What can hang from each mark
Q243: Q50 Q76 Q120 Q490 Q621
Q76: Q243 Q707
Q621: Q50 Q243 Q490 Q830
Q707: Q76 Q637
Q120: Q243
Q863: Q120 Q637
Q830: Q243 Q621
Q637: Q707
Q490: Q243
Q50: Q243 Q621

Each row was made from one small tree. Brackets hold a mark, then the marks that hang from it, in the order of their numbers. Every link used is in the known rows. Write each row's tree.
Known rows
(Q707 (Q76 Q243) Q637): [ 14 -13 -10 -29 -16  53  -5  14 -15   6  -7  -9 -31   4  18  37  23   6
 -32 -14  -1  -6   0  13  13   0  38 -24]
(Q490 (Q243 Q50 Q76 (Q621 Q830))): [ 57 -23  -1 -40 -16  56  23 -40 -46  -4  -6 -18 -35   2   0  -3  18  25
 -22  16 -16  36  21  42   3   5  28  -5]
(Q243 Q50 (Q76 Q707) Q120 (Q621 Q490)): [ 39 -52  18 -45   0  38  17 -39 -60   6   1 -38 -37   2 -17  25  37  45
 -49  30 -22  59  28  46  -4  15  17  -7]
(Q637 (Q707 Q76)): [ 11   5  -4 -13 -12  27 -12 -25  -8   8 -29  -1   1   6   1  24  -2  -4
 -22  15   7   6  -5   3 -15  -9   8  -8]
(Q830 Q243): [ 30 -13  -1  -3  -8  51  25  18 -13  12  -1  16 -25   6   6  20  -3  25
 -17   3 -14  14  22  14  12  21   2  -6]
(Q707 Q76): [  5 -18 -18 -18 -22  47 -14 -12 -42   9 -15 -17 -11  14  26  24   7  -9
 -20  11  -4  -1   9   8   8   0   1 -18]
(Q50 (Q243 Q621)): [ 41 -50  14  12 -34  54  -1  28  -6  -1  -5  -1 -37  28  -6  21   3  10
 -20  -9  -7  23  27  18  20  18  30  10]
(Q243 (Q76 Q707) Q490): [ 20 -24  -7 -12  13  23   4 -31 -56   3  14 -33 -16   8  17  35  -9  22
 -26  38 -11  18   3  17 -11  -2  24  10]
(Q243 Q50 (Q76 (Q707 Q637)) (Q621 Q490 Q830)): [ 46 -46  15 -37  31  25  28 -41 -69   1   2 -31 -33   0 -32   5  15  76
 -36  41 -23  47   5  48  -5  -1  33   5]
(Q76 Q243): [ 26 -20  -3 -22 -23  42   3  16 -14  18  -6  10 -45   3  -8  20  -1   6
 -12  -9  -2   4  30  18  19  20  17  -2]
(Q50 (Q243 (Q76 (Q707 Q637)) Q120 Q490) (Q621 Q830)): [ 75 -41  21   7 -16  37   2  30 -35  19 -14 -49 -33  12  14  38  25  20
 -27   3   4  27  -3  34  13  21  33  26]
(Q621 Q50 (Q243 (Q76 Q707) Q120 Q490) Q830): [ 58 -19  -3  -8  -5  18  19 -73 -79  33  -3 -44  17 -11  -6 -15  14  28
 -35  30 -18  15 -42  41 -30  -2  39  40]
(Q490 (Q243 (Q50 Q621) (Q76 (Q707 Q637)) Q120)): [ 31  -7  -5 -52 -13  59  28 -20 -34  15  -1 -22 -24 -15   3  32  44  12
 -20  -4  -6  13   9  36  15  16  10   2]
(Q120 (Q243 Q76 Q490 Q621)): [ 45 -24  12  -4 -13  34  10 -20 -37   8  21 -13 -28  43   7  54  -6  15
 -27  15   0  41  31  29 -11   7  70 -27]
(Q243 Q50 (Q76 (Q707 Q637)) Q120 Q490 Q621): [ 59 -49  24 -34   7  33   7 -37 -41 -13   9 -42 -34   3  -2  34  34  38
 -62  30 -17  53   6  34 -21   7  41 -12]
(Q490 (Q243 Q50 Q120)): [ 29  -1  -6 -46 -31  58  28 -22 -27   8 -10   7 -17 -23   5  19  32 -13
 -20  -3 -10   5  15  27  16  29   4   4]
(Q707 Q637): [  4  -4  -5 -14   0  21  16  18  -6  -2   6  30  -8 -15  -9  29   2   2
 -17  -3  -5 -20 -11   2  14  22  11  -2]
(Q637 (Q707 (Q76 (Q243 Q490)))): [ 26   1   4 -14 -14  35 -14 -22  -2   8 -30  -7 -17   9   6  28  -2   2
 -29  12   8  16   0   9 -18 -13  34  -7]
(Q637 (Q707 (Q76 (Q243 Q490 Q621)))): [ 36  -4  10 -13 -17  40 -15 -22   3   2 -30  -6 -22  18   6  26  -4   7
 -33   9   6  28   6   9 -19 -16  42 -11]
(Q863 (Q120 Q243) Q637): [  7  20 -10  -3 -29  15  21  -5 -40  11  17  22 -16  13   8  41  37 -14
 -19  11   4 -23  17  24  27  47  34 -45]
(Q830 (Q621 Q50 (Q243 Q76) Q490)): [ 32 -12  -2   0   7  54  44 -24 -34  20   0  -7 -27  -3  -7   4  -4  57
 -30  12 -30  15 -10  50  -9 -21  58  15]
(Q243 Q50 (Q76 Q707) Q120 (Q621 Q490 Q830)): [ 61 -48  15 -47   2  27  24 -47 -79   9  -5 -41 -30  -4 -17   8  35  49
 -50  39 -22  64  20  50  -5  24  14   4]
(Q863 Q120): [ 12   9 -22 -11 -34  24  -2   8 -42   6   2   4  -7  -3  24  28  33 -11
 -22  15   1 -17  23  15   6  34  -6 -29]
(Q490 (Q243 Q50 Q76 Q120 (Q621 Q830))): [ 67 -21   1 -47 -32  55  24 -39 -47  -1  -8 -20 -32  -6   9   3  36   9
 -35  10 -15  42  24  41   4  23  20  -7]
(Q120 (Q243 Q490 (Q621 Q830))): [ 58  -9  17  -1 -16  32  22 -14 -33   9  10  11 -12  35   2  42 -17   8
 -21   9   2  36  23  19  -3  21  68  -9]
(Q50 (Q243 Q76 Q490) Q621): [ 52 -55  23  22 -15  47 -16  35 -18  11 -15 -45 -55  26  11  39   8  22
 -13   7   4  20  10  37   9  -6  40   7]
(Q830 (Q621 Q50 (Q490 (Q243 (Q76 Q707) Q120)))): [ 32  13  -3 -29   0  73  62 -25 -28  23  11   5 -35 -10   8  23   7  41
 -26   2 -20  17   8  39   8  -2  48  22]

Which tree is each row?
[ 26   4   3 -12   7  57  48 -10 -19  19   4  20 -37  -9  -5  15 -10  43
 -19   8 -17   4   3  32   5  -6  41  15]	(Q830 (Q621 Q50 Q490))
[ 47  -7  12 -18  -9  35 -11 -31  -9   4 -37 -13 -21   9  -4  14   1  16
 -33  17   6  29  -1  18 -22 -15  37  -8]	(Q637 (Q707 (Q76 (Q243 Q50 Q490 (Q621 Q830)))))
[ 72 -21  26   2 -26  61  23  13  -3  -7  -3   9 -35  16  28  29   4  20
 -48   3 -20  55  30  15  -3  26  39 -12]	(Q830 (Q243 Q120 Q490 Q621))
[ 10  15 -25 -18 -22  23  14   0 -55  21  27 -12  -1  14  19  60  45   2
 -25   9   9 -11  25  26   3  33  22 -38]	(Q863 (Q120 (Q243 (Q76 (Q707 Q637)))))
[ 34 -21   9 -41  -3  48  18 -10 -30  24   0 -14 -30  -8 -12  37  18  23
 -30   0  -4  17  18  22  11  21  24  20]	(Q76 (Q243 Q50 Q120 Q490) Q707)
[ 35  23   4  -5 -21   6  16 -40 -34  11  10   5 -20  22  -5  27  39   8
 -31  24  11   4   6  35  -3  23  56 -45]	(Q863 (Q120 (Q243 Q76 (Q621 Q50 Q830))) (Q637 Q707))
[ 32 -27  -6   0 -11  23   9 -23 -45   4  -1 -28  14  -3   9  25  13  11
 -44  13 -26  20 -19  25 -14  10  38  15]	(Q621 (Q243 (Q76 (Q707 Q637)) Q120 Q490))
[ 78   1   9   3 -12  73  52  29   1   1   0  12 -40   1  37  31   2  36
 -52  -3 -25  39  21  25   1  23  39  -6]	(Q830 (Q243 Q120 Q490) Q621)
[ 45 -14  -4   6   3  51  29 -24 -25  12   3 -14 -23   4   1   3  -7  45
 -31  10 -22   9 -16  39 -18 -24  53   9]	(Q830 (Q621 Q50 (Q243 Q76 Q490)))
[ 65 -47  23  -5   9  55  15 -12 -26  -8  -1 -25 -55  17   5  15   8  61
 -44  29 -23  53  24  41 -17  -8  40 -24]	(Q830 (Q243 Q50 Q76 Q490 Q621))
[ 54 -16   7 -26  11  29  49 -23 -78  22 -13 -16 -21 -23  -2   8  14  52
 -35  39 -26  40   8  47   4  32  15  22]	(Q621 Q490 (Q830 (Q243 Q50 (Q76 Q707) Q120)))
[ 47  -3  13 -21 -13  32 -13 -21 -10  15 -43 -18 -20   2   0  21  11   7
 -30  13  12  21  -5  20 -19  -8  26  -7]	(Q637 (Q707 (Q76 (Q243 (Q50 (Q621 Q830)) Q120 Q490))))
[ 30  -4  19  -6 -18  26   2 -26   2  -7 -20  17 -33  11  -3  16   3  -4
 -33  12  -3  16  -5  11  10  10  46 -15]	(Q863 (Q637 (Q707 (Q76 (Q243 Q120 Q490 Q621)))))
[ 51  -7  13 -22 -17  34 -11 -30 -10   6 -37 -14 -20   6   0  17   9   8
 -39  14   6  31   1  18 -22  -6  34  -9]	(Q637 (Q707 (Q76 (Q243 Q50 Q120 Q490 (Q621 Q830)))))
[ 64   3  13   6  10  80  54   4   2  13  10  10 -48   6  18  17 -10  62
 -34   3 -20  22   5  31  -8 -12  55   2]	(Q830 (Q243 Q490) (Q621 Q50))
[ 33  -7  -4 -37 -19  73  28 -44 -30  10  18 -10 -28  17   8  16  11  20
 -15  -1 -11  30  22  25   7  -6  40   8]	(Q490 (Q243 (Q76 Q707) (Q621 Q50)))
[ 42 -27   0 -15 -22  18  -6 -24 -51  -1   2 -33 -26  -6  34  36  19 -13
 -48  33 -11  27   9  24 -17  25  18 -10]	(Q243 Q76 Q120 Q490)
[ 51 -36   6 -26 -19  59 -15 -18 -41   4 -24 -33 -43  20  19  14  12  20
 -36  13  -6  30  18  28  -3 -11  44 -21]	(Q707 (Q76 (Q243 Q50 Q490 (Q621 Q830))))
[ 20  11  -8 -19 -20  34  21 -13 -52  20  30 -11 -13  21  14  56  44  19
 -31  10   4   8  27  34  -3  20  50 -36]	(Q863 (Q120 (Q243 (Q76 (Q707 Q637)) (Q621 Q50 Q490))))
[ 24  -6 -13 -56 -14  55  32 -33 -42  11   6 -18 -16 -21   4  29  43   6
 -27   2 -12  10   8  33  12  22   9   5]	(Q490 (Q243 Q50 (Q76 (Q707 Q637)) Q120))
[ 23   5  -1 -11 -10   9  22 -18 -65  17   7  -8 -32   7  -2  33  50  16
 -22  30   2 -10  11  51  19  35  40 -47]	(Q863 (Q120 (Q243 (Q50 (Q621 Q490 Q830)) Q76)) Q637)
[ 42 -26  23 -33  15  55  22   1  -5   3   9   0 -41   8 -24  35   4  54
 -32  -8  -9  27  12  19   9  -2  63  12]	(Q76 (Q243 Q50 Q490 Q621) (Q707 Q637))
[ 38 -19   7 -21 -17  60  -7   9  -7  -9  -7 -11 -40  16  27  38  15  14
 -45 -10  -6  17   3  13   2  -9  69 -27]	(Q707 (Q76 (Q243 Q490 Q621)) Q637)
[ 30 -11  -1 -28 -23  53  -5  10 -16   1  -8 -14 -30  -1  34  46  30  -4
 -48 -11  -3   4  -3  13   4   7  51 -22]	(Q707 (Q76 (Q243 Q120 Q490)) Q637)
[  6  11  10 -30  -5  62  45 -49 -35  27   4  16 -27 -19  -5  16   5  22
  -8  12 -14   2  -3  35   5  -9  54  29]	(Q621 Q50 (Q490 Q243))
[ 72 -33  31  -9 -11  60  23   1 -10  -6  -8  -1 -41   6   9  21  16  36
 -49  12 -21  51  24  28  -8  18  33 -16]	(Q830 (Q243 Q50 Q120 Q490 Q621))
[ 61 -53  25  15 -31  46 -16  36 -18  14 -17 -47 -51  19  20  45  26   6
 -26   1   4  27  13  36   9  13  33   5]	(Q50 (Q243 Q76 Q120 Q490) Q621)
[  7  12  -6 -11 -19  14  20 -13 -45  12  13  14 -20   6  -5  35  46  -3
 -20  17   4 -26  13  34  24  42  29 -48]	(Q863 (Q120 (Q243 Q50)) Q637)
[ 41   2  13 -23 -20  38  -2 -35 -11  18 -32  -7 -20   6  -2  16   9  11
 -35  10   6  30   1  20 -19  -8  40  -1]	(Q637 (Q707 (Q76 (Q243 Q120 (Q621 Q50 Q490 Q830)))))
[ 42 -60  15   8 -25  50   2  13 -30   0  -2 -27 -51  27   0  27  10  27
 -30  10 -15  40  30  37  12   9  46   7]	(Q50 (Q243 Q76 (Q621 Q490)))
